Each row comes from the steps of one walk. Every step used is in the known rows, and no mark comes twice. Write the walk behind each row, first mark first.
Known rows:
C T B M A: -2.43  -2.28  +1.11  +0.16  -3.84  +0.17  +0.44  -1.18  -1.08  -0.92  +1.47  -0.38  -1.62  +1.03  +0.41  +3.39  +0.94  -1.74  +1.69  +2.53  +0.67  +5.15  +0.18  -2.11  -0.46
B M A T C: -1.60  -0.29  +1.45  +0.02  -0.82  +1.29  +1.17  -0.44  -1.98  -1.09  +1.28  +0.40  -1.39  -0.90  +0.41  +3.58  +1.30  -3.94  -1.43  +0.95  -3.19  +3.36  -0.77  -0.14  -0.35
C T B M: -2.37  -1.61  +1.15  -0.59  -4.44  +0.44  -0.90  -0.48  -0.43  -0.02  +0.77  -1.23  -2.11  +1.47  -0.73  +3.31  +1.01  -0.92  +0.00  +1.94  +1.20  +3.32  +0.87  -2.39  -0.20
S T: -1.99  +0.16  +1.96  +0.51  -3.46  +1.29  -0.38  +0.11  -3.38  +0.86  +0.38  -1.03  -0.24  +2.73  -1.36  +1.74  +0.36  -0.95  +0.90  +1.42  +1.18  -0.58  +0.92  -0.94  +0.41
P T A M C: -3.75  +0.27  -0.91  +1.31  -2.88  +0.99  -1.17  -3.69  -0.15  -1.40  +1.76  -0.77  +0.41  -0.24  +1.72  +2.66  +0.53  -3.66  +0.77  +2.46  -1.87  +3.14  +0.19  -1.75  -0.76
T S: -1.20  -0.57  +0.16  +0.08  -2.80  +1.10  +0.41  -0.73  -2.21  +1.56  +1.29  -1.58  -1.56  +0.90  -0.28  +1.16  +1.21  -1.27  +0.40  +1.46  -1.17  -0.11  -0.02  -2.42  +0.76
T C M: -2.44  -0.53  +2.85  -1.77  -2.10  +3.76  -0.05  -1.43  -2.47  -0.86  +0.94  -2.14  +1.15  +0.19  -0.43  +1.82  +0.18  -0.17  +2.65  -0.39  -1.41  +1.63  -0.11  -1.12  +0.14
S M A T B: -1.57  -2.03  +0.83  -2.32  -2.40  -0.03  +1.42  -1.86  -0.06  -0.37  +2.18  +1.09  -1.54  +2.21  +0.16  +3.14  +0.66  -0.59  -1.73  +1.68  -0.38  +3.66  -1.42  -2.82  +0.99
Z A M: -3.72  +1.46  +1.96  -2.11  -4.34  +1.76  -1.44  -2.76  -2.33  -0.85  -2.50  +0.71  -0.20  -0.28  -0.41  +2.10  -0.36  -1.38  -1.77  +0.05  -0.52  +1.42  +2.33  -3.45  -1.09
P M C T A: -2.42  +1.36  +0.36  -1.04  -3.69  +1.64  -2.05  -3.20  -3.30  -0.43  +1.72  -2.06  +0.86  +1.39  +1.24  +3.35  +1.21  -1.61  +3.70  +2.25  +0.05  +2.88  -0.11  -0.70  +1.21
A T B: -1.56  -0.64  +0.12  -1.55  -3.08  +0.19  -0.06  -0.05  +0.30  -0.30  +0.43  +0.32  -1.37  +1.65  -1.29  +2.06  +1.09  +0.56  -1.83  +1.13  -0.28  +0.67  +0.30  -2.10  +1.13
Z A: -1.81  +0.40  +2.18  -0.86  -4.05  +1.57  -0.50  -1.68  -3.14  +0.20  -1.51  +0.28  +1.06  +0.08  -0.95  +0.47  +0.52  -1.30  +0.74  +0.23  -0.06  +0.94  +2.27  -2.71  +0.00
M A T C: -1.74  +0.65  +1.69  +0.06  -0.65  +1.29  +1.19  -0.71  -2.34  -1.28  +1.25  +0.46  -0.43  -0.46  +0.62  +2.59  +0.93  -2.27  +1.18  +0.42  -2.61  +1.52  -0.89  -0.43  +1.04
Z A T B: -2.03  -0.22  +0.12  -2.64  -4.02  +0.10  +0.10  -1.42  -1.08  -0.67  -1.77  +1.53  -0.27  +0.71  -1.62  +1.71  +0.85  -0.28  -1.93  +1.24  +0.68  +1.91  +1.49  -2.56  +1.28
P T: -2.39  -0.80  +0.54  +1.22  -2.98  +1.14  -0.04  -0.85  -0.17  +0.81  +2.81  -0.73  +0.68  +0.50  -1.01  +0.92  +1.10  -1.12  +1.59  +1.25  -0.39  -0.47  +0.38  -2.16  +0.29
P T B M C: -2.24  -3.02  -0.34  +1.34  -3.31  -0.32  -0.41  -1.46  +0.81  -0.12  +3.42  -1.89  +0.13  +0.20  +0.49  +2.00  +0.83  -2.09  +0.03  +3.18  -0.96  +5.39  -0.28  -2.22  -1.85
P M A: -1.60  -0.05  +1.07  -1.59  -3.36  +2.40  +0.23  -2.45  -2.66  +0.10  +2.37  -0.78  +1.04  +1.02  -0.30  +1.77  +1.16  -0.08  +1.67  +1.02  -1.08  +1.68  -0.66  -2.06  -0.33
S T B: -2.13  -1.54  +0.48  -0.40  -4.42  +0.65  +0.09  -0.60  -1.81  +0.42  +0.13  -0.95  -0.77  +3.19  -1.69  +1.64  +0.53  +0.33  +0.83  +2.22  +2.37  +1.46  +0.39  -1.79  +0.40
C M A T B: -2.12  -1.80  +0.50  -2.60  -2.31  +1.24  +1.47  -1.11  -0.23  -2.13  +1.67  +0.45  +0.04  +1.56  -0.42  +2.91  +0.54  +0.72  +0.47  +1.66  -0.46  +3.55  -0.68  -1.24  +0.89
Z A M B: -3.27  +0.65  +0.22  -3.64  -4.40  +1.68  -0.62  -2.27  -2.03  -1.22  -3.12  +0.76  +0.21  -1.21  -0.88  +1.80  +0.35  -0.42  -2.06  -0.19  +0.43  +3.45  +1.09  -3.91  -2.08
Z A T C: -2.40  +1.65  +1.66  -1.70  -2.20  +1.45  +0.06  -1.37  -3.06  -0.80  -1.68  +1.05  +0.10  -0.95  -0.77  +2.12  +0.68  -2.34  -0.54  +0.01  -1.17  +0.90  +1.05  -1.04  +1.48
S T A: -1.43  -0.50  -0.04  +0.49  -3.83  +1.74  +0.13  -1.72  -3.29  +0.52  -0.50  -0.18  -0.20  +2.77  -1.08  +1.77  +1.59  -2.64  +1.32  +2.11  +1.18  +0.58  +0.81  -0.39  +1.18
M C T: -2.40  +1.56  +3.49  +1.68  -2.40  +0.19  -2.14  -0.10  -3.28  -0.47  +1.82  -2.23  +0.11  +0.93  +1.75  +2.54  -0.41  -0.98  +3.98  +1.13  -0.42  +1.52  +1.00  -1.08  +0.52
P M A T: -1.59  +1.00  +0.30  -2.45  -2.31  +1.39  +0.35  -1.39  -2.02  -0.40  +2.38  +0.50  +0.10  +1.13  -0.57  +3.14  +1.27  -0.31  -0.93  +1.23  -1.51  +0.72  -0.95  -1.01  +0.87
Z A M C: -3.58  +2.11  +2.75  -0.94  -3.51  +0.99  -2.18  -2.75  -3.17  -1.63  -1.69  -0.42  +0.64  -0.71  +1.67  +2.22  -1.18  -2.08  -0.37  +0.60  -1.60  +3.47  +2.02  -2.93  -1.79
Z A T S M B: -1.53  -0.86  -1.47  -4.49  -2.71  +0.04  +1.50  -1.59  -2.26  +1.08  -0.41  +1.01  -1.55  +0.17  -1.01  +2.97  +1.43  -1.59  -4.09  +1.61  +0.59  +3.31  -1.29  -3.09  +1.33

Write each row's walk:
-1.69  -0.67  +0.57  -1.51  -3.40  -0.78  -0.74  -1.24  -1.47  -1.14  -0.93  +0.35  -0.50  -0.19  +0.28  +2.95  +0.46  -2.57  -3.19  +2.26  -1.03  +5.90  +1.32  -1.70  -0.91 => Z A T B M C
-1.05  -1.72  +1.51  -2.97  -3.12  +1.60  +0.15  -0.98  -1.48  +1.12  +1.01  -0.86  -0.07  +1.09  -0.92  +1.45  +1.09  +0.12  -1.08  -0.20  +0.36  +2.61  -1.24  -3.68  -0.90 => S M B
-2.15  +0.54  +3.30  +1.65  -2.54  +0.15  -2.22  +0.12  -2.86  -0.25  +1.79  -2.25  -0.77  +0.48  +1.55  +3.49  +0.05  -2.86  +1.39  +1.61  -0.97  +3.37  +1.04  -0.91  -0.95 => B M C T
-1.36  -1.33  +0.91  -1.47  -2.76  +1.14  +0.57  -1.73  -1.94  +2.34  +2.44  -1.61  -2.00  +1.90  +0.06  +2.10  +0.71  -1.56  -1.16  +1.38  -0.77  +0.98  -1.08  -3.33  +0.91 => T S M
-1.92  -1.22  +2.57  -0.90  -2.33  +2.71  +0.80  -1.35  -2.46  -1.17  +1.79  -0.96  +1.52  +0.85  +0.13  +1.63  +0.26  -0.35  +3.20  +0.61  -1.09  +2.52  +0.04  -1.50  -0.38 => C M A
-0.97  -0.45  +2.78  +1.30  -2.45  +0.79  -1.49  -0.23  -2.48  +0.10  +1.49  -2.11  +0.00  +0.06  +1.19  +1.95  +0.38  -2.89  -0.52  +1.14  -2.62  +3.56  +0.80  -1.54  -2.22 => B M C
-2.92  +1.09  +2.16  -3.44  -2.03  +2.64  +0.24  -1.66  -2.94  -1.72  -1.27  +0.39  +1.15  -0.54  -1.05  +2.83  +0.13  -1.40  +0.06  -0.16  -0.93  +1.98  +0.74  -0.47  +1.50 => Z A T C M
-2.71  -0.29  +1.47  -0.99  -2.92  +0.54  -0.18  -1.41  -2.37  +1.94  +2.62  -1.77  -2.78  +2.35  +0.53  +3.56  +0.37  -1.56  +0.85  +1.93  +0.90  +0.86  -0.84  -2.78  +2.27 => C T S M
-3.65  +0.63  -0.15  -0.66  -4.05  +1.94  -0.67  -2.74  -2.47  -0.58  -1.50  +0.13  -1.46  +2.28  -0.50  +3.34  +0.70  -2.78  -1.24  +2.02  +0.84  +1.04  +0.89  -1.19  +0.08 => S T A M
-2.31  +1.03  +1.40  +1.65  -2.20  -0.27  -1.12  -0.42  -3.55  +0.40  +2.48  -2.81  -1.46  +0.91  +2.13  +2.95  +0.07  -1.73  +3.78  +2.53  -0.55  +1.78  -0.03  -1.23  +1.20 => M C T S
-2.24  -0.41  +0.51  -3.91  -1.16  +2.68  +0.81  +0.01  -1.50  -1.58  +0.28  -0.75  +0.65  -0.49  -1.34  +2.87  +1.10  +0.57  -0.17  -0.41  -0.92  +2.37  -1.57  -0.49  +0.48 => A T C M B
-2.71  +0.93  +0.87  +0.09  -2.90  +1.60  -1.80  -3.31  -1.89  -1.48  -0.48  -0.98  -0.29  +0.12  +2.06  +2.53  +0.20  -3.01  +0.05  +1.24  -2.53  +3.28  +0.84  -1.97  -1.24 => T A M C
-1.58  +1.05  +1.80  -1.35  -3.17  +1.71  -1.89  -1.87  -2.97  +0.36  +2.41  -2.61  +1.43  +1.03  +0.75  +1.64  +0.34  +0.04  +1.13  +0.99  -1.73  +1.84  -0.23  -1.86  -0.73 => P M C
-1.29  -1.97  +0.80  -0.64  -2.17  +0.90  +1.85  -2.41  -2.49  +1.43  +3.11  -0.96  -1.62  +1.50  +1.21  +2.25  +0.71  -2.39  +0.71  +1.98  -1.28  +2.99  -1.77  -3.09  +0.55 => T S M A
-2.20  -0.12  +1.05  +1.63  -2.34  -0.34  -1.18  -0.12  -3.15  +0.52  +2.45  -2.89  -2.40  +0.42  +1.92  +3.86  +0.43  -3.50  +0.89  +3.04  -1.14  +3.57  +0.02  -1.04  -0.15 => B M C T S
-2.22  -1.27  -1.61  +1.32  -2.71  +0.52  +1.01  -1.26  -0.52  +1.66  +3.53  -1.32  -0.84  +0.42  -0.63  +1.18  +1.50  -1.78  +1.17  +2.68  -0.62  -0.29  -0.74  -2.24  +1.27 => P T S
-2.20  +1.14  +0.49  -2.53  -1.57  +2.17  +0.81  -2.14  -2.53  -0.85  +2.07  +0.01  +0.14  -0.06  +0.01  +3.37  +1.19  -1.12  +0.28  +0.74  -2.23  +1.72  -1.88  -0.40  +1.07 => P M A T C
-4.43  +2.11  +1.17  +0.35  -2.47  -0.16  -2.00  -1.35  -2.74  -0.66  +1.57  -2.40  -2.67  +0.53  +2.68  +4.41  -0.95  -1.94  +1.21  +2.39  -1.03  +2.17  +0.03  -1.98  +0.24 => A M C T S
-1.00  -1.12  -0.91  +0.17  -1.41  -0.05  +1.75  -0.02  -1.76  +0.28  +2.08  +0.37  -3.01  +0.19  +0.40  +3.59  +1.77  -3.96  -3.08  +2.75  -2.57  +2.63  -0.97  -0.90  +0.19 => B M A T S
-1.88  -2.05  +1.03  +0.68  -3.84  -0.23  -0.73  -0.50  -2.36  -0.09  +1.10  -2.15  -0.84  +2.31  +0.20  +2.80  +0.06  -1.92  -0.49  +3.20  +0.60  +5.25  +0.23  -0.99  -1.79 => S T B M C
-0.97  -1.62  +1.95  +0.86  -2.65  +1.36  +0.61  -0.75  -2.23  -0.04  +1.37  -0.32  -0.46  +0.21  +0.26  +1.91  +1.17  -3.05  -0.12  +1.22  -1.96  +3.33  +0.37  -1.81  -1.76 => B M A
-3.96  -0.38  -1.65  +0.18  -3.59  +1.82  -0.31  -3.69  +0.64  -0.60  +0.90  +0.34  -0.56  +0.19  -0.25  +2.51  +1.35  -3.03  -0.51  +1.88  -0.72  +1.07  +0.46  -2.38  -0.03 => P T A M
-1.81  +1.50  +1.41  -1.57  -2.96  +0.62  -0.38  -0.66  -2.53  -0.27  -1.52  +1.46  +0.10  +0.16  -1.22  +1.74  +0.75  -1.60  -1.71  +0.42  -0.47  -0.10  +1.96  -1.52  +1.24 => Z A T
-2.50  +0.38  +2.19  +0.43  -2.66  +2.01  +0.00  -0.61  -3.98  +0.36  +0.23  -1.55  -0.23  +1.58  -0.89  +2.07  +0.33  -1.64  +2.23  +0.85  +0.37  +0.32  -0.04  -0.32  +0.62 => S T C
-2.74  -0.64  +1.38  -0.56  -4.25  +0.46  -0.88  -0.75  -0.87  -0.13  +0.66  -1.12  -1.16  +2.00  -0.52  +2.32  +0.53  +0.80  +2.60  +1.46  +1.80  +1.49  +0.79  -2.67  +1.14 => C T B
-2.09  +0.33  +0.88  +0.35  -3.54  +1.55  -0.81  -1.82  -2.25  -0.17  +0.04  -0.49  -0.59  +1.38  -0.06  +2.43  +1.63  -2.26  +3.16  +1.41  +0.77  +0.59  +1.18  -1.17  +1.99 => C T A
-1.84  -3.10  +0.14  +0.25  -4.07  +0.37  +1.40  -1.03  -2.08  -0.26  +0.92  -0.33  -1.26  +2.40  -0.74  +2.80  +0.90  -2.20  +0.04  +3.30  +1.19  +5.14  -0.22  -1.34  -1.19 => S T B M A
-3.69  +0.51  -1.15  -2.22  -3.92  +1.64  -0.98  -2.30  -1.25  -1.46  -1.73  +0.04  -1.37  +0.23  -0.10  +3.78  +1.34  -1.27  +0.35  +1.09  +1.27  +2.92  +0.04  -2.44  -0.09 => C T A M B
-3.19  +1.58  +2.72  +0.12  -2.55  +1.08  -2.33  -1.59  -1.92  -1.22  +0.45  -1.54  -0.35  +0.11  +1.93  +2.52  -1.00  -1.30  -0.37  +0.44  -2.52  +2.13  +0.91  -2.53  -1.91 => A M C
-1.05  -0.56  +1.34  +0.22  -1.63  +0.45  +0.70  +0.27  -1.54  -0.63  +1.38  +0.95  -1.50  +0.22  -0.15  +3.31  +1.34  -3.28  -2.67  +1.37  -2.43  +2.34  +0.11  -0.81  -0.62 => B M A T
-1.24  +0.43  -0.60  -0.47  -1.74  +0.21  +0.47  +0.39  -1.50  +1.01  +1.31  -0.39  -2.55  +1.02  -0.48  +2.49  +1.27  -1.46  -2.27  +1.67  -1.60  -1.12  -0.31  -1.39  +1.99 => A T S
-2.52  -2.43  -0.87  +0.22  -4.01  +0.52  +0.44  -1.69  +1.37  +0.42  +2.55  -0.71  +0.32  +1.04  -1.39  +0.78  +1.20  +0.17  +1.41  +2.13  +0.67  +1.38  -0.12  -2.99  +0.35 => P T B
-2.73  +1.55  +0.19  -0.89  -3.09  +0.52  -1.50  -1.78  -3.70  +0.81  +3.50  -3.37  -0.82  +1.29  +1.46  +3.69  +0.42  -0.55  +2.85  +2.80  -0.23  +1.96  -1.06  -1.31  +1.45 => P M C T S
-1.23  -1.18  +0.65  -0.39  -2.48  -0.77  -0.80  +0.10  -0.26  -0.77  +1.24  -0.79  -1.47  +0.74  +0.53  +3.20  +0.68  -1.88  -3.23  +2.15  -2.00  +4.52  +0.21  -1.37  -1.03 => A T B M C
-4.38  +2.67  +3.22  +0.43  -2.73  +0.38  -3.04  -1.18  -2.40  -1.60  +0.75  -1.75  -1.15  +0.56  +2.34  +4.08  -1.40  -1.21  +1.69  +0.93  -0.93  +2.00  +1.04  -1.94  -0.61 => A M C T
-2.45  -2.14  -0.72  -0.23  -2.67  +0.64  +1.05  -2.30  -0.21  +2.44  +4.65  -1.43  -1.45  +1.49  -0.32  +2.23  +0.99  -2.19  -0.39  +2.60  -0.16  +0.86  -1.75  -3.19  +1.33 => P T S M
-2.56  -0.61  -1.65  -2.56  -3.76  +2.27  -0.29  -2.81  -0.74  -1.17  -1.94  +0.17  -0.72  -0.20  -0.45  +2.15  +1.79  -1.34  -1.54  +0.51  -0.39  +3.17  -0.18  -3.07  -1.38 => T A M B
-2.81  +0.33  +0.19  -1.01  -3.71  +2.44  -0.99  -3.23  -0.97  -0.79  -1.29  +0.07  -1.10  +0.65  +0.11  +2.42  +0.99  -2.41  -1.26  +0.69  -1.32  +1.21  +1.06  -2.56  -0.39 => T A M
-3.01  -0.55  +0.76  +1.21  -2.21  +1.91  +0.40  -1.52  -0.75  +0.30  +2.65  -1.19  +0.75  -0.58  -0.53  +1.26  +1.05  -1.83  +2.76  +0.80  -1.10  +0.33  -0.52  -1.59  +0.57 => P T C
-1.37  -0.44  -0.62  -3.98  -4.02  +2.48  -0.40  -1.33  -1.86  +0.71  +0.88  -1.43  +1.11  +0.48  -1.85  +1.35  +1.89  +1.71  -0.29  +0.26  +0.36  +1.68  -1.21  -2.86  -0.91 => P M B
